Each row comes from the steps of one walk. Every step used is in the known rows, and no mark comes twice. Write the walk behind each row, first mark first.
In the rows, zero is written as 128.
Known rows:
vozop, tuzez: [135 139 145 152 125 151 166 146 110 155 103 145 119 123 131 187 141 113
 144 133  83 221 149  32]
tuzez, lisu: [125 143 112 148 111 154 153 128 128 172 123  74 127 139 104 142 145 142
 116 145 143 166 176 115]
tuzez, lodabig, zabel, pani, bemita, pifi, sofu: [154 113  82 111 138 136  86 192 165 175 123 145 169  50 124 114 140 141
 109 132 101 113 122 163]
vozop, tuzez, lisu: [130 136 143 169 104 166 168 119 138 182 104 131 120 136 109 171 137 143
 136 124  98 214 169  52]
gomi, zabel, lodabig, tuzez: [155 140 129 109  98  91 159 110 132  82 100 136 132 108 100 129 141 138
 113 112 112 146 119 111]
zabel, vozop, tuzez: [148 159 153 148 113 132 198 151  69 126 122 125 151 122 118 136 117 112
 131 121 120 200 167  39]
zabel, pani, bemita: [108  61 147 117 117 119  78 126 127 109 108  91 110 148 152 139 122 159
 107 148  81  55 172 119]
bemita, pifi, sofu: [158 134  75 138 159 129 146 211  99 178 138  75 200  71 100 136 174 100
 110 156  78 240 122 125]
lisu, tuzez, lodabig, zabel, pani, bemita, pifi: [122 131  98 118 136 144  74 145 156 144 129 160 118 144 101 147 125 142
  69 128 140 107 144 161]
bemita, gomi: [127 115  94 130 180 172 146 143 121 137 151  95 139 115 120 153 132 109
 130 151 138 170 108 127]
lodabig, zabel, vozop, tuzez, lisu: [145 149 154 145  95 159 209 159 120 160 106 158 135  94  85 113 143 100
 123 105 166 187 175  83]
pani, bemita, gomi, zabel, lodabig: [116  99 152 110 140 123 114  67 169  44 130 116 151 154 139  96 136 140
 151  92  80  72  83 161]
gomi, bemita, pani, zabel: [100 125 171 120 128  93  83  99 125 101 132 106 101 150 178  96 128 112
 175 145 118  79  99 171]
lisu, tuzez, lodabig, zabel, pani: [135 141  93 121 128 133 130 153 130 177 121 171 108 124 110 192 113 151
  71 157 161 108 152 127]
lisu, tuzez: [118 153 121 141 134 125 158 150  92 145 121  97 129 169 117 185 152 118
  95 158 140 167 152 104]
lisu, tuzez, lodabig, zabel, pani, bemita, gomi: [112 109 106 118 154 155  94 128 175 143 133 159 122 136 127 152 113 152
  95 131 157  60 111 171]
bemita, pani, zabel, lodabig, tuzez, lisu: [109  59  92 152 136 134  90 101 120 176 160 129  88 125  96 109 106 121
 120 134 194 118 110 188]
sofu, pifi: [142 131  72  97 130  91 149 160  99 142 121 105 109 120 128 125 128 120
 150 127 117 182 181  88]
pani, bemita, gomi, zabel: [102 139 167 121 132 154 125  95 182  48 121  93 149 161 164  91 156 143
 156 101 103  97  90 158]
gomi, zabel, pani, bemita, pifi, sofu: [126 106 157 121  95 101 112 135 163  80 101 103 180 125 145 102 145 185
  98 127  26 104 128 150]
pani, bemita: [111 130 152 124 125 134 107 139 130 100 110  68 132 149 159 113 170 111
 152 126 109 109 146 121]
gomi, zabel, pani, bemita: [108 115 185 113  78 109 114  92 161  52  90 115 119 169 164 121 127 192
 107 126  64  54 153 126]
pani, zabel, vozop, tuzez, lodabig: [148 189 156 154 115 103 184 132  75 149 159 176 121 157 134 126 103 123
 141 116 175 155 136  75]

Write each row's walk:
[104 103 133 125 165 164 103 126 154  97 136  72 143 141 153 107 153 111
 158 120 120 106 105 150]	pani, bemita, gomi
[109  61 102 137 155 118  95 101  82 148 171 147  92 146 124 136 100 103
 130 148 150 109 104 166]	bemita, pani, zabel, lodabig
[120  96 132 120 138 148 144  97 153  87 131 133 129 138 129 153  96 182
  94 145  95 109 113 136]	bemita, gomi, zabel, pani
[108 128 147 112 128 118  79 109 135  98 112  76 129 113 174 105 125 118
 173 146  86 105 114 151]	gomi, bemita, pani
[138 192  94 124 133 144 152 163 131 173 122 159 124 125 112 177 148 117
 102 142 185 154 133 126]	lisu, tuzez, lodabig, zabel
[114  84 147 123 115  75  68  70 149 128 130 112  99 124 123  73 116 127
 159 120 139  61 100 195]	gomi, bemita, pani, zabel, lodabig, tuzez, lisu
[119 131 125 125 144 153  78 145 131  97 133  73 140 150 120 100 167  96
 126 119  98 166 143 141]	pani, bemita, pifi
[141  92 128 127 142  67 140 109  67 141 157 157  95 164 103 155 128  98
 120 141 139 110 130 121]	pani, zabel, lodabig
[117 151 125 162 133 154 133 121  91 155 172 166 115 141 154 111  74 128
 150 125 184 151 108 125]	bemita, pani, zabel, vozop, tuzez, lodabig
[118 130 120 118 121 130  98 140 156 146 112 156 113 144 133 159 127 152
  91 135 149  63 146 146]	lisu, tuzez, lodabig, zabel, pani, bemita
[110 154 176 120 123 141 149  97 154  28 132  82 173 160 155  55 138 143
 149  90 125  86 102 160]	pani, bemita, gomi, zabel, vozop
[152 132  83 107 129 146 119 164 140 175 119 173 105  78 119 168 107 144
  99 154 151 110 154 119]	tuzez, lodabig, zabel, pani
[112 149 199 136 115 150 161  89 164  38 121 121 167 159 159  74 131 144
 163  74  96 120  98 116]	pani, bemita, gomi, zabel, vozop, tuzez
[114  61  93 138 154 122  92 124  98 154 159 140  87 116 114 122 110  98
 125 140 182 123  94 172]	bemita, pani, zabel, lodabig, tuzez
[148 139 137 110 104  89 165  87 115  76 113 144 137 142 111 147 128 146
 116 120  77 130 129 105]	gomi, zabel, lodabig
[151 152 156 132 111 147 208 181  97 136 107 170 133  84 102 128 148  76
 129 112 153 193 160  66]	lodabig, zabel, vozop, tuzez
[119  85 147 110 130  62  66  92 127 104 130 123  98 114 143  86 119 101
 166 128 127  69  84 179]	gomi, bemita, pani, zabel, lodabig, tuzez
[137 123  91 125 137 121  97 181 158 174 123 143 173  98 113 139 147 146
  82 135 112 111 120 170]	lisu, tuzez, lodabig, zabel, pani, bemita, pifi, sofu
[126 184 172 133 118 156 148  83 179  54 130 137 173 149 166  74 110 165
 171  70 109 114  86 119]	pani, bemita, gomi, zabel, vozop, tuzez, lodabig
[103 133 201 150  92 101 119  71 128 115 131 123 118 159 154  67 100 137
 175 110 123  95 124 143]	gomi, bemita, pani, zabel, vozop, tuzez, lisu
[ 93 105 118 150 150 153 106 133  99 152 160 121  88 153 152 133 122 106
 136 158 176 137 110 164]	bemita, pani, zabel
[134 196  89 137 137 132 143 141 111 165 135 119 137 154 127 186 126 146
 103 153 156 158 139 107]	lisu, tuzez, lodabig
[131  94 130 128 143 180 101 124 192 153 114 206 112  91 141 153 103 146
 145 106 100 116 110 100]	vozop, tuzez, lodabig, zabel, pani, bemita, gomi
[165 205  93 110 124 143 173 178 108 148 136 146 148  75 113 111 127 106
 124 124 200 147 146 120]	tuzez, lodabig, zabel, vozop
[141  91 117 141 121  80 137 113 107 172 144 137  90 140  73 126 137 114
 109 127 185 120 135 144]	pani, zabel, lodabig, tuzez, lisu
[156 188  84 111 137 159 145 175 139 172 121 157 122  76 124 150 145 106
 133 138 174 159 133 120]	tuzez, lodabig, zabel
[114  84 157 110 134  61  72  71 112  98 140 129 102 144 153 101 108 110
 169 136  95  53  94 173]	gomi, bemita, pani, zabel, lodabig
[161  91  83 113 141  96 130 147  97 143 120 114 123  78  80 149 135  97
 113 134 134 155 134 104]	zabel, lodabig, tuzez
[162 199 124 143 114 138 184 144  87 143 135 143 159 108 128 133  94 134
 140 114 136 193 154  45]	zabel, vozop, tuzez, lodabig
